What can hang from each mark
j_461: j_370 j_382 j_830
j_293: j_584
j_584: j_239 j_293 j_461 j_830
j_239: j_461
j_382: j_293 j_461 j_660
j_660: j_595

Known rows, with every way that one mark hangs from another
j_293(j_584(j_239)): [-0.437 -0.680  2.030  0.776 -0.456 -1.402 -2.097  0.347  1.444 -1.150
 -0.243 -2.075 -1.052 -1.094 -1.790  1.270  0.191  1.181 -0.797]
j_461(j_370 j_382 j_830): [-0.074 -0.040  1.204  0.516  0.716 -0.394  2.490 -1.039 -0.394 -0.146
 -0.477  2.049  0.807  0.949 -0.065  0.619  0.609 -1.177 -0.816]
j_239(j_461(j_370 j_382(j_293(j_584)) j_830)): [-0.897 -0.131  1.367  3.986  1.070 -1.533  2.338 -0.938  1.056  0.791
 -0.648  0.197  1.120 -0.408 -0.700 -0.102  0.660  2.744 -2.238]
j_293(j_584(j_461)): [-3.156  0.558 -0.723  0.130  0.382 -0.914 -1.786 -1.579  0.821  0.120
  0.701 -2.093 -0.619 -0.636 -0.365  1.354 -0.712  0.795  0.175]
j_239(j_461(j_830)): [-0.301  0.368  0.610  1.857  0.012  1.031  0.625 -0.119  2.576  0.594
 -0.241  2.318 -0.102  0.431  0.860 -0.765 -1.694  1.204 -0.167]
j_584(j_239 j_293 j_461(j_370 j_382) j_830): [-1.435  2.058  0.274  1.121 -2.227 -3.730 -1.015 -1.778 -0.688 -0.568
  1.523  1.216 -3.016  0.656 -0.667 -2.109  2.903 -1.561 -1.976]
j_239(j_461(j_370 j_382)): [ 0.214 -2.260  0.946  2.344 -0.969 -0.153  3.073 -1.005 -1.563  1.173
  0.934  1.091  0.375 -0.075  0.816 -2.589  1.000 -0.207 -1.489]
j_382(j_293(j_584(j_461)) j_660(j_595)): [ 0.001  1.382 -0.516 -0.097  0.145 -2.010  0.409 -1.999  2.721  0.385
  1.417  0.227  0.437 -0.458  0.250  0.940 -2.619  1.096  2.201]
j_382(j_293 j_660(j_595)): [ 3.190  0.853  0.099 -0.259  0.163 -1.288  2.132 -0.549  1.779  0.234
  0.768  2.467  0.970  0.163  0.844 -0.242 -1.805  0.558  1.683]
j_382(j_293 j_461(j_830)): [ 0.393  2.718 -1.094  1.003  1.250 -1.148  1.941 -0.347  1.480  0.954
 -1.526  1.315 -0.164  1.147  0.330  1.303 -2.803  0.572 -0.768]
j_239(j_461): [-0.283 -0.991  0.290  1.761 -1.067  0.416  0.531 -0.044  0.748  0.933
  0.550  0.616 -0.273 -0.451  0.765 -1.945 -0.607  0.976 -0.126]
j_461(j_370 j_382(j_293)): [ 0.268 -0.074 -0.087  2.369  0.315 -1.982  2.393 -0.685 -2.477  0.215
 -0.399  0.598  0.172  0.615 -0.240 -0.917  2.797 -0.026 -2.041]
j_382(j_293 j_461(j_370 j_830) j_660(j_595)): [ 3.163  1.417 -0.476 -0.754  0.087 -2.071  5.536 -0.955  1.999 -0.141
 -0.549  2.802  1.768  0.132  0.155  0.357 -3.464 -0.897  2.119]
j_584(j_239 j_293 j_461(j_382)): [-0.934  0.911 -0.530  0.589 -1.101 -2.304 -1.312 -1.999 -0.882 -0.298
  1.269  1.638 -3.575  1.254 -0.187 -0.741  0.123 -1.050 -2.209]
j_239(j_461(j_382(j_660(j_595)))): [ 3.888 -1.166  2.538 -0.188 -0.511  0.946  3.928 -1.792  1.441  2.380
  2.605  3.418  0.317  0.192  2.290 -1.710 -3.638 -0.296  1.192]
j_461(j_370 j_830): [-0.458  0.197 -0.026  0.325  0.020 -0.467  1.815  0.003  0.346 -1.468
 -1.195  1.193  1.265  0.097 -0.683  0.441  0.640 -0.564  0.497]
j_382(j_293 j_461(j_830) j_660(j_595)): [ 3.314  2.421 -0.088 -1.163  1.178 -1.062  4.056 -1.089  3.208  1.101
 -0.083  3.238  0.896  0.873  1.157  1.253 -5.631 -0.253  1.881]
j_382(j_461 j_660): [ 1.264  0.550 -0.497 -2.006  0.951  0.571  3.093 -0.718  0.485  1.107
  0.687  0.087  0.403 -0.103  1.456  0.301 -3.920 -0.850  0.414]
j_382(j_293 j_461 j_660): [ 1.150  1.407 -1.309 -0.039  1.549 -0.893  3.204 -0.359  0.430  1.166
 -0.065  0.358  0.127  0.014  1.479 -0.223 -2.957  0.363 -0.345]
j_461(j_370 j_382(j_293 j_660(j_595)) j_830): [ 3.330  0.964  1.393  0.167  1.144 -1.560  4.914 -1.625  1.164 -0.086
  0.457  4.555  1.635  1.083  0.582  0.113 -1.247 -0.411  1.102]
j_584(j_239 j_293 j_461(j_382(j_660)) j_830): [-0.759  3.184  0.888 -0.463 -0.124 -2.055 -0.990 -2.259  1.539  0.645
  2.876  2.929 -3.309  0.953  1.505 -1.599 -0.250 -1.055 -1.042]
j_239(j_461(j_370)): [-0.327 -1.929 -0.275  2.343 -2.076 -0.298  1.922  0.243 -0.540 -0.083
  0.003  0.156  1.034 -0.985  0.135 -2.634  1.269  0.418 -0.367]
j_239(j_461(j_370 j_382(j_293(j_584)))): [-0.761 -1.591  0.942  4.373  0.072 -1.851  2.346 -0.780 -0.744  1.082
 -0.021 -1.690  0.810 -0.919 -0.529 -1.198  1.922  2.570 -2.630]

Rows
[-1.859  3.361 -0.087  1.144  0.736 -2.124  1.400 -2.537  0.314  1.116
  1.763  2.756 -0.597  0.978  2.400 -2.118  1.588 -0.917 -0.563] => j_584(j_461(j_370 j_382(j_293 j_660)) j_830)
[-2.390  1.342  2.761  1.052 -0.865 -2.604 -1.920 -2.154  0.758 -0.041
  1.381 -0.803 -2.135 -0.028 -0.658 -0.159  1.984 -0.773 -1.121] => j_293(j_584(j_239 j_461(j_370 j_382) j_830))
[ 0.917  0.302  1.747  2.366 -0.703 -1.107  0.325 -0.602  1.608  0.047
  0.533  2.889 -2.378  1.069 -0.171 -1.312 -0.821  0.963 -2.667] => j_584(j_239(j_461(j_382 j_830)) j_293)
[-1.653  1.052 -1.903  0.463 -2.248 -3.015 -2.447 -0.576  0.087 -1.558
  0.692  0.941 -2.963  0.389 -0.898 -0.765  0.352 -0.699 -1.092] => j_584(j_239 j_293 j_461)
[ 3.312  2.083  1.929 -0.248  2.130 -0.611  3.278 -1.889  2.644  1.066
  0.876  4.797  0.576  1.555  1.554  1.016 -3.302  0.043  1.113] => j_461(j_382(j_293 j_660(j_595)) j_830)
[ 0.150 -0.433 -0.240  2.677 -2.652 -2.485  0.846  0.950  1.289 -2.292
 -0.700  1.865 -1.010 -0.565 -1.560 -2.159  1.026  0.859 -1.367] => j_584(j_239(j_461(j_370 j_830)) j_293)
[-3.527 -0.458 -1.164  0.716 -0.631 -1.730 -0.015 -1.498 -0.539 -1.054
  0.203 -2.579  0.451 -1.188 -1.138  0.510  0.956 -0.071  0.274] => j_293(j_584(j_461(j_370)))
[ 0.505  0.132  1.900  2.824 -2.613 -2.821  0.438 -0.201  0.144  0.317
  1.510  1.132 -1.833 -0.540 -0.748 -3.932  2.917  0.398 -2.542] => j_584(j_239(j_461(j_370 j_382)) j_293 j_830)
[-0.205 -0.500  4.405  3.078 -1.684 -1.509 -0.364 -0.877  1.518  0.957
  1.292 -1.162 -1.213 -1.071 -0.833 -2.042  1.950  1.259 -1.792] => j_293(j_584(j_239(j_461(j_370 j_382)) j_830))
[-2.796  2.483 -2.628 -0.121  0.155 -1.463 -0.663 -1.253  1.272 -0.720
  0.043  1.683 -1.151  0.912 -0.199  0.746 -1.314 -0.302 -0.259] => j_584(j_293 j_461(j_830))
[-1.894  0.599  0.745 -0.946  1.767  0.323  0.871 -2.957  0.608  1.335
  2.212 -0.359 -0.389 -0.002  1.520  1.261 -2.120 -0.144 -0.439] => j_293(j_584(j_461(j_382(j_660))))
[-1.777  2.020  0.548  1.266 -2.596 -2.656 -2.261 -0.958  1.140 -1.400
  0.794  1.654 -2.484  0.167 -0.254 -1.920  2.321 -1.939  0.444] => j_584(j_239 j_461(j_370) j_830)
[ 0.680  0.628  0.472  2.964  1.287 -0.237  4.508 -1.209  1.255  0.676
  0.036  4.171  0.846  0.544  2.036 -1.728 -0.276  0.984 -1.483] => j_239(j_461(j_370 j_382(j_293 j_660) j_830))
[ 0.968 -1.823  1.095  1.238 -0.302  0.563  4.343 -1.292 -0.751  0.998
  1.430  2.199  1.031 -0.385  1.848 -2.654 -0.015 -0.136 -0.754] => j_239(j_461(j_370 j_382(j_660)))
[-0.204  1.843  1.421  2.094 -1.258 -4.055  0.021  0.176  1.400  0.044
 -0.648 -3.190 -1.078 -1.457 -2.040 -0.471  0.888  1.109 -1.340] => j_382(j_293(j_584(j_239 j_830)) j_461(j_370))
[ 3.484 -0.209  0.909  0.279 -0.128 -2.073  4.763 -1.384 -0.697  0.161
  0.990  2.733  1.237  0.308  0.731 -0.971 -0.246 -0.686  0.586] => j_461(j_370 j_382(j_293 j_660(j_595)))
[-0.176  1.540  3.226  2.725 -0.229 -3.660 -0.859 -0.622  0.623  0.173
  0.083 -1.477 -1.103 -0.372 -1.506 -0.595  3.647  1.445 -2.336] => j_461(j_370 j_382(j_293(j_584(j_239 j_830))))
[-2.863 -0.667  0.085  0.599  0.152 -1.298  0.683 -2.509 -1.497  0.249
  1.014 -1.679  0.149 -0.224 -0.653  0.615  1.031 -0.484 -1.022] => j_293(j_584(j_461(j_370 j_382)))
[-1.069  2.594  2.544  1.848  2.060 -1.775 -1.272 -1.037  1.432  2.414
  0.749 -2.053 -0.267  0.041 -0.150  0.814  1.207  2.384 -1.947] => j_461(j_382(j_293(j_584(j_830))))
[-0.371  2.355 -0.052 -0.688  0.728 -1.528  0.151 -2.273  1.730 -0.836
  1.473  4.144 -2.677  1.420  1.321  0.177 -2.158 -1.052 -1.280] => j_584(j_239 j_293 j_461(j_382(j_660) j_830))
[-3.782  2.747  0.727  0.248  0.120 -1.002 -2.993 -1.463  2.520  0.947
  1.454 -1.945 -0.780 -0.546 -0.234  0.600 -0.098  0.775  0.483] => j_293(j_584(j_461 j_830))
[-0.750 -0.643  0.122  2.226 -1.156 -0.095  2.230  0.088  1.112 -0.640
 -0.670  2.129  1.038 -0.194  0.120 -1.422  0.370  0.356  0.033] => j_239(j_461(j_370 j_830))
[-2.294 -0.625  0.054  1.204 -1.853 -2.710 -1.825 -0.971  0.194 -2.187
 -0.013 -1.531 -1.275 -1.100 -1.818  0.325  1.390 -0.456 -0.295] => j_293(j_584(j_239 j_461(j_370)))
[-2.405  2.190 -1.020  1.093 -3.021 -4.195 -1.990 -0.574  0.400 -1.778
  0.973  0.464 -2.533 -0.308 -1.361 -2.262  2.999 -1.084 -0.613] => j_584(j_239 j_293 j_461(j_370) j_830)
[ 3.757 -0.462  2.191 -2.121  0.648  0.445  3.315 -1.922  0.620  1.346
  2.119  2.780  0.522  0.718  1.366  0.117 -2.977 -1.199  1.626] => j_461(j_382(j_660(j_595)))
[-3.945  1.700  0.065  0.698 -0.784 -2.037 -1.674 -1.454  1.171 -0.130
  1.069 -2.541 -0.028 -1.306 -0.801 -0.121  1.803  0.052  0.439] => j_293(j_584(j_461(j_370) j_830))
[ 0.039  0.298  0.596  4.169  0.280 -1.163  2.770 -1.054  0.369  0.973
 -0.782  3.218  0.345  1.073  0.719 -1.671  0.925  1.119 -1.911] => j_239(j_461(j_370 j_382(j_293) j_830))
